What can hang from each mark:
vulok: bulib geke vire
vire: vulok
vazaked: nadi
nime: geke
reva: dogev
bulib: dogev kosir vulok
dogev: bulib
nadi: kosir vazaked
geke: nime vulok
kosir: nadi

Known rows, with every way that one mark hangs from another:
[nime [geke vulok]]: [ 37 -11  -6 -28 -12  17 -14  22  12  -5   8  -8   5 -16   0 -14   1   1
  -1  -3  -9  -4 -20  -5  34  10  16  -6  -1 -12  25 -12   8 -14 -14 -15
  13   2 -14   5 -17  25  -1 -13  20  -1 -15 -18   1]
[dogev bulib]: [  3   5   9  -6  12 -11 -12 -19  20   6   8 -14  22  -1   1  11 -12  -1
  -3   2  -2   9   8  13  19  16  -8  -6 -14  -3 -22  17  -6   4  17   2
  -3 -18  10   4   4 -19  -6  11 -28   8 -14   4 -23]
[nime [geke [vulok [bulib dogev kosir]]]]: [ 19   0  -4  -3 -18   8 -25  12  47  -6   1 -29  39 -26 -17 -57  16 -23
 -26   3 -16 -21 -38  39  42  -3 -30 -31 -23  15   9   6 -25 -15 -10   6
  29   1  -8  25  -5  30  15  19  54 -16 -60 -26  26]
[reva [dogev [bulib kosir]]]: [ 10  16  25 -14  -2 -30 -24  -6  48  -3   0  -1  27   0  30 -13  -5  -2
  21 -23  29  25 -10  21  12   5  -9   4   0  15 -12  14 -12  -7   9   1
  29 -11  23   1   2 -24  -2   9 -10  -5 -22 -14   1]
[vazaked [nadi kosir]]: [ 28  -6   4  18  18   7 -11  -8  -6 -40   5  -8  21  -4   4   8  21  -6
  -4  -9  18  28 -25 -32  15 -17 -24   6   4  17 -12  22  16 -21   0 -22
  -6 -19   1 -22  -3  16 -12   0 -18   0  13 -13 -23]
[reva dogev]: [  7  11   7   0 -10  -4  -1   4  11 -14  -4   4  -9  11   6  -4 -10   0
  21 -13  11   9 -11  -1   8  -5  10  16   9   2  -6   4   5  -7 -21  -3
  17  11  18  11  -8  -6  17 -12  -4 -11  10 -28  -4]
[geke nime [vulok bulib vire]]: [ 22  -9  13 -10   2  -6 -25  20  -6 -58 -17 -17  74 -41   2 -45   5 -10
 -29 -21  -8  16 -40  42  46  -3 -12 -10 -26   8 -11 -22   2 -13 -12  51
  17 -29  -8  29 -20   7  36 -24  54 -15 -52  -7 -21]
[nadi kosir vazaked]: [  9  -5  14   6  11 -18  -9  -1  11 -22  22   3  27  -5  -7  26  15  -3
   4  15  30   2 -17  -2  15 -20   2 -16 -13 -14 -24  17  -4  -7  21 -20
  26   6  -6  -4 -20   0 -17  10 -36 -19 -13 -10 -27]
[geke nime [vulok vire]]: [ 36  -8  20 -27 -10   0 -17  35 -15 -42  -2   2  54 -46  23 -34  18   6
 -16 -17   7  16 -31  17  32   4   0  -3 -16  15  -5 -31  25  -8  -5  29
   0  -7   9  27 -17  -3  18 -27  34 -13 -27 -11 -19]
[vulok [bulib kosir] geke]: [  3   8  14   7   5 -12 -12   2  12 -14 -34 -12  41  -7 -14  -9  -3  -9
  -8   4 -22  -8 -44  49  17  10 -54   6   6   4  16 -29 -22 -17  -2  32
  18  -3  -5  -4  -9   8  11   6  33  -2 -37  18  23]
[geke nime vulok]: [ 33  -3  21 -11  -7  11 -27  22  -3 -25  -2   2  29 -43   9 -25  14  19
  -9 -22  18   2  -4  14  40  11  23 -14  -6  17  16 -11  11  -8  -9  26
   8  14  -3  18  -8   4  22 -13  27 -23 -24 -21 -22]
[vire vulok]: [ 11  13   5  11  -2   9  18  -2 -24  -1 -12 -18  -9  -7 -14  -3  -3  -8
  17   7 -13 -18  17 -13  13  10   5   1  -1 -16  23   5 -17  14  -8   5
  -6   7 -12   8 -14  13   4  -4 -12 -20  -3   9  -2]
[bulib [kosir nadi] [vulok geke]]: [ 53  -6   5   3 -14 -29  -8  25 -29 -19 -19   8  11 -13  -5 -29   2  19
  22  15  -3  23 -18 -12 -27   8 -47  31  13  30  27 -36  -4 -14  17   5
 -16  -6  21 -48   0 -10 -24  10  21  -4 -35   1  25]
[vire [vulok [geke nime]]]: [ 44  33  30   5   4   9   9  21 -54 -24 -14 -24  38 -33  -5   6  -1  10
  -1  -5 -33 -16 -13 -21  41  46   0  24  14   2  24 -28   0  12  -7  28
 -25  29 -16  -2 -29   5  19 -32  -1 -21  -4  16  -2]
[kosir [nadi vazaked]]: [ 14 -16   8   9   0 -22 -16  15   9 -13  21  23  -6   3 -14   3  -9  -7
   3  22   2  18  13  14  -5  -8  10   6 -16 -20 -24  -2  -3  -8  29 -30
  -4 -14   5 -18  -1 -16 -30 -13   0   2  -4   4  -2]
[bulib dogev kosir [vulok geke vire]]: [ 25  13  10   0 -10 -18  13  15 -23 -10 -26  -1  52 -26 -22 -42  24  -3
 -12  18 -14  -1 -55  14 -23   0 -75  31   9  48  18 -24   0   7  -5   4
 -24  -6  39 -12   0 -11  -4  12  18 -23 -65 -26  35]
[nime geke]: [ 27  -4 -22  -2 -13   7  -3  16  -1   3  16 -16 -12   9   6  -9  -1 -10
 -14  16 -23   2 -19 -23  12  15  17  13   6  -7  19   1   1  -8  -4 -14
 -11  -6 -18  -4 -16   9 -13 -12   9  18  -5   2   5]
[vulok bulib vire]: [ -2 -14  -5   3   7 -20  -2  -7   2 -29 -18 -29  44  10  -7 -21 -12 -26
 -24   4 -24  14 -27  32   3  -7 -35   7 -15  -7 -20 -15 -12  -9  -1  28
   1 -44  -7  14  -8  -6   9  -2  27  12 -31  13  -3]
[kosir nadi]: [ 20  -9  -2  16  -9 -12  -4   1  -2 -27  11  12  -9   3   4 -12  -9   4
  14   5 -16  18  14  -3  -8  -5   8  12  -4 -12 -16 -11  15  -7  13 -12
 -17 -12   7 -17  13  -8 -11 -10  18  10  -2  13   1]
[vire [vulok bulib geke]]: [ 14  13  14   9  14   5  11  -4 -22 -18 -39 -39  36  -2 -41   9 -22 -15
   6  12 -45 -24 -15  12  50  28 -33  14   2 -33  21 -18 -25  -1 -18  29
  -3   3 -18   4 -30  29  12   1  -9 -14 -24  14   7]
[reva [dogev bulib]]: [ 20  20  15 -11   4 -17  -8 -12  27 -13   9 -11  16   8  10  14 -23   0
  23 -23  10  19  -4  14  23   8   3   8 -12  -3 -28  12   3  -4  -1   6
  17 -10  20  14  -6 -17   9   2 -29  -6  -5 -28 -19]
[vulok bulib]: [-10  -8  -5  12  10 -10 -12  -6  12 -11 -11 -23  23   7  -9 -13 -15 -18
 -10  -3 -11   1  -8  17  18  -5 -20 -15  -8 -11 -13   4 -19 -10  -6  30
  14 -19 -10  10  -1   5  17  14   4  -1 -19   2  -1]
[reva [dogev [bulib [vulok geke]]]]: [ 49  14   6 -13   7 -19  -2 -10  -5  -9 -17 -10  27  12 -20  15 -31  15
  29  -4   3  30 -22  -6   9  23 -38  26   9   1   1  -3  -2 -12  -4  17
  -5   7  38  -7 -16 -13  11  11 -52 -17 -26 -42 -12]
[bulib kosir]: [ -5   2   9  -4  -9 -18  -8   7  15  12 -12   7  11 -13  16 -23  18   0
   2  -2  13   3 -14   6 -13  -1 -14  -8   7  21  13  -2 -15   1  13  -3
  16   1   5 -11   2  -9  -5   5  26  -8 -18   5  13]
[vulok bulib [geke nime]]: [ 16  11  23   6  11  -7 -14  12 -14 -33 -14 -21  53 -16 -12  -1  -9   7
 -33  -4 -30  -9 -27  23  47  31 -23   7   0  11  -1 -24   1 -10  -8  54
  -4   2 -14  11 -17   5  24 -20  21  -6 -28   8  -4]
[reva [dogev [bulib [kosir nadi] vulok]]]: [ 53  -3   7   1 -15 -57 -17   1  25 -18  -3  -4   6  -6   6 -34 -12   8
  44 -13  29  52  -1   1 -20  -7 -24  18  -7  25 -16   5 -13 -16  20  -1
   3 -28  41 -29  14 -36 -11  17  -6 -14 -43 -20   0]

Rows:
[ 42   6   0 -22  16 -40   3  -2 -26 -17 -12 -14  58  -9 -13  -2 -13   5
  -2  19 -21  33 -47  13  -2  28 -65  37   0   5   1 -22  -1  -2  13  16
 -30 -44  31 -16 -11 -14 -18  11 -26   7 -50 -10 -14] -> [dogev [bulib [vulok geke vire]]]
[  0   3  -4  15 -21 -16   5   1  11  18 -10  -7  20 -27 -18 -43  25  -1
  -3   8  15  -3  -7  -4 -38 -20 -39 -17   7  46  13  13 -13   8   2  11
  -3  11  25 -10  20 -10  -1  34  11 -42 -41 -45  34] -> [bulib dogev kosir vulok]
[ 33  26  23  17  13  -5   2  15 -33 -29 -26 -38  54 -31 -23  -8 -14  -3
 -10  -6 -47 -16 -22  -2  60  42 -13  16  11  -7  15 -21 -24   1 -20  56
 -20  13 -21  11 -33  16  35 -15  10 -20 -33  11  -2] -> [vire [vulok bulib [geke nime]]]
[ 45 -14 -15 -42 -14  16 -17  28   6 -30   6  -9  18 -13   6 -35   6 -14
 -10   6 -21  19 -52  10  25   5   4  16 -13  -7  18 -25  15 -19  -8 -11
   1 -23  -6  16 -30  21  -6 -24  33   9 -30  -2  -7] -> [nime [geke [vulok vire]]]
[  6  34  24  34   1  -1  17  -1   0  -8 -31 -39  47 -22 -43 -33   4 -28
  -2  11 -41 -41 -19  23  35  18 -60   7  -3   3  27 -17 -33  11 -12  29
   2  14  -3  10 -10  22  24   9  10 -28 -43   4  35] -> [vire [vulok [bulib dogev kosir] geke]]
[-14 -10   9  45 -10 -33 -24   9  44 -22  19   2  38  -6 -29 -42   5 -31
 -27  18  -7   5  -3  51   6 -23 -29 -15 -32  11 -25  12 -35  -5  30  -7
   5 -18  11  -3  16 -12 -15  15  33 -18 -48  -8  22] -> [vulok [bulib dogev [kosir [nadi vazaked]]]]
[ 15  17  20  13   2 -10  -4  13 -17 -51  -4 -31  81 -27 -18 -25   1 -11
 -56   7 -50  -6 -49  41  49  13 -52  22  -5  23 -22 -27  11   3 -16  51
 -29 -14   7  25 -12   5  28 -14  36  -7 -49  -9   9] -> [vulok [bulib dogev] [geke nime] vire]
[ 11 -15  15 -19  -7 -13 -25  14  26 -36 -28  -9  67 -35  -3 -51  10 -22
  -8  -9   6   9 -38  61  16 -13 -41 -16 -31   7  10 -22 -22 -21  -4  30
  32 -33  -5   8  -9  12  10   1  58  -4 -59   4  11] -> [geke [vulok [bulib kosir] vire]]
[ 22   7  20  -5  10 -15 -16  16 -31 -51 -18 -27  87 -20  -2 -12  -8  -6
 -39   1 -47   8 -57  37  38  29 -41  30  -3   9 -12 -47  12 -10  -9  46
 -17 -24  -7  16 -21  -4  25 -28  40   0 -47  16   0] -> [vulok bulib [geke nime] vire]
[ 37   0 -18 -18   1 -26   4  12 -50 -25 -19   3  33 -11 -18 -11  -5   4
   2  19 -21  16 -45   0 -12  12 -49  43  19   8  21 -31  12  -3  -8  19
 -20 -12  16 -18 -18   1  -8 -10   1  -1 -32 -15   1] -> [bulib [vulok geke vire]]
[ -2  -9   7  -8 -17 -14 -16  10  45 -32 -19 -19  68 -33 -16 -68  19 -21
 -30  -6  -5  -6 -42  68  15 -25 -54 -21 -36  25  -8 -11 -14  -7  -8  27
  28 -23  11  28   1  12  21  14  58 -27 -73 -24  19] -> [geke [vulok [bulib dogev kosir] vire]]
[ 15 -17   7  17 -10 -31 -17   8  27 -27  -6 -11  20   0   2 -38  -5 -13
   3  -6 -10  20  -6  28  -4 -11 -24  -3 -18   4  -9 -11 -24 -17  19  13
  12 -30  -1 -19  15  -8  -4   5  47   5 -40  23  23] -> [vulok [bulib [kosir nadi]]]
[ 40   6   6 -15  -9 -52  -4   0  18 -15 -13 -14  39 -11  27 -39  -4  -2
  17 -15  28  49 -40  13 -19  -4 -44  21   0  32   0   8 -13  -7   6   8
  12 -37  42  -5  -7 -38  -5  11 -15 -12 -58 -32  -4] -> [reva [dogev [bulib kosir [vulok vire]]]]
[ 58   9   9 -18  12 -35  -1   9 -35 -29  -5 -13  84 -33   2  -9  -5  20
 -26   9 -19  46 -51  -1  14  38 -52  33   5  40  -4 -27   9  -4  12  43
 -44 -28  27  -6 -14 -28   3 -10  -4  -5 -55 -14 -27] -> [dogev [bulib [vulok [geke nime] vire]]]
[ 36  14  14   3   6  -1  -6  32 -42 -40  -6   0  56 -28  14 -15   7   7
 -28   1 -31  12 -43  14  21  33 -23  39  12  18   6 -47  23   3  -8  28
 -29   0   3   6 -16  -6   8 -35  25   5 -21  13  -9] -> [vulok [geke nime] vire]
[ 39   4  31  -2 -13 -43 -22   5  31 -25  16   5  13  -3  22 -22 -11  -1
  33 -22  14  39   4  24   7   5  -7  21 -15   9 -23   0  -2 -14  21  -3
  13 -11  33 -14  11 -33  -6   2   0   0 -18   1   8] -> [reva [dogev [bulib [kosir nadi]]]]
[ 32  -3  -5 -16   2 -50  -9  -3   3  -6 -11  -7  51 -16  19 -40  11  -5
  -6   3  14  42 -35  16 -21   7 -55   9  -8  32  -1  -1 -23   4  24  17
  -8 -53  28 -19   6 -36 -17  20   1  -4 -57  -3  -7] -> [dogev [bulib kosir [vulok vire]]]
[  7 -10   3  26 -16 -36  -8   3  26 -48   4 -21  47 -13  -9 -72   5 -31
 -24  11 -30   8 -25  50 -10 -32 -51  12 -29  16 -35 -12  -8  -4   9  15
  -9 -39  16   0  19  -7   7   9  59  -1 -61   3  31] -> [vulok [bulib dogev [kosir nadi]] vire]
[ 46  27  31 -14   3 -32 -13   1   2  -5 -25  -8  38 -11  -9  -8 -10  19
  32  -5  25  30 -34   2  -2  25 -49  24  14  30  19 -13 -12 -10   6  12
   9   7  40 -16 -13 -26  -5  21 -19 -20 -42 -23   2] -> [reva [dogev [bulib kosir [vulok geke]]]]
[ 10   4  14  -3   7 -25 -16   6  -9 -33 -38 -18  70 -13  -6 -32   0 -16
 -13   7 -30   8 -56  48  12  11 -70  25  -5   7   4 -42 -15 -14   3  42
   8 -20   0  -1 -17   2   1  -9  47   8 -50  22  25] -> [vulok [bulib kosir] geke vire]
[ 17  -3  34  -9  -8 -16 -32  26  25 -29 -21 -13  64 -47  12 -51  16   5
 -20 -29  28   8 -29  43  37   1 -16 -40 -13  32  11 -15 -20 -19  -3  55
  41  -5 -12  18  -4   4  35  -4  58 -23 -53 -10   5] -> [geke nime [vulok [bulib kosir]]]
[ 24  -4  18   4  -6 -24 -21  15   9 -39 -19  -9  39  -4 -10 -21  -7  -7
   4   5 -32  12 -25  38  18  13 -47  21   2  -4  -3 -40 -10 -20  17  19
   3 -20   5 -24   3   3   1  -2  42   8 -39  30  32] -> [vulok [bulib [kosir nadi]] geke]
[ 13 -15  20  18 -25 -15 -22   8  51 -33  -5 -10  38 -31 -30 -69   8 -11
  -2  -5  -6   3   3  49  19 -27 -31 -21 -38  13 -15  -3 -15 -15   4  21
  23 -13  13   7  16  14  14  19  53 -30 -57 -22  26] -> [geke [vulok [bulib dogev [kosir nadi]]]]
[ 27 -11 -10  25 -26 -34   5  11   7  -2   1  -3   1 -22 -13 -58  21   7
   7   8   8  22   5   1 -33 -21 -30   5  -2  42  -6   1  -9   2  13  -8
 -20   0  31 -28  25 -16 -10  21  19 -24 -50 -29  32] -> [bulib dogev [kosir nadi] vulok]
[  2 -21  11  18  -4 -38 -29  11  35 -20   3   2  29   4 -13 -26  -2 -22
   4  15   8  19  -5  47   9 -23 -19 -10 -18 -11 -10  -5 -36 -22  38   5
  19 -24 -12 -18  -1 -19 -22   3  29  -5 -34  19  10] -> [vulok [bulib [kosir [nadi vazaked]]]]
[ 38 -18 -10 -15  -4  17 -25  12  30 -16  -3 -35  21  -5 -18 -27 -10 -14
 -11   8 -24  -1 -33  22  47   4  -6 -14 -16 -17  15  -5 -13 -27 -15  17
  21 -15 -25  19 -20  27  14   0  23  -3 -34 -10   4] -> [nime [geke [vulok bulib]]]
[ 20  13  37  14   3 -25 -21  14  -7 -28 -18 -21  68 -34   5 -17   9   3
 -27 -13  -8   1 -45  26  37  33 -35  -1   5  29  16 -33 -18 -15   2  52
   8   6  -9  -1 -13  -2  24 -10  49 -12 -39  20  15] -> [vulok [bulib kosir] [geke nime]]
[ 11 -20   5 -25   0  -1 -18   7  17 -45 -23 -12  56 -22 -15 -34  -9 -13
 -12  -1 -10   5 -37  53  27 -11 -30  -5 -27 -18  -6 -17  -5 -18 -12  36
  25 -33  -7  23 -15  24  12  -7  33  -7 -47  -7  -9] -> [geke [vulok bulib vire]]
[ 38   2  -2  -8   1 -31  -3 -15  15  -2  -3 -12  14   5  -9  -7 -25  11
  27  -6  31  35  -8  -4  -5  -3 -11   7   3   7 -13  20  -4 -10  -6   6
   7 -15  38  -5  -5 -22   5  15 -49 -24 -21 -52 -22] -> [reva [dogev [bulib vulok]]]
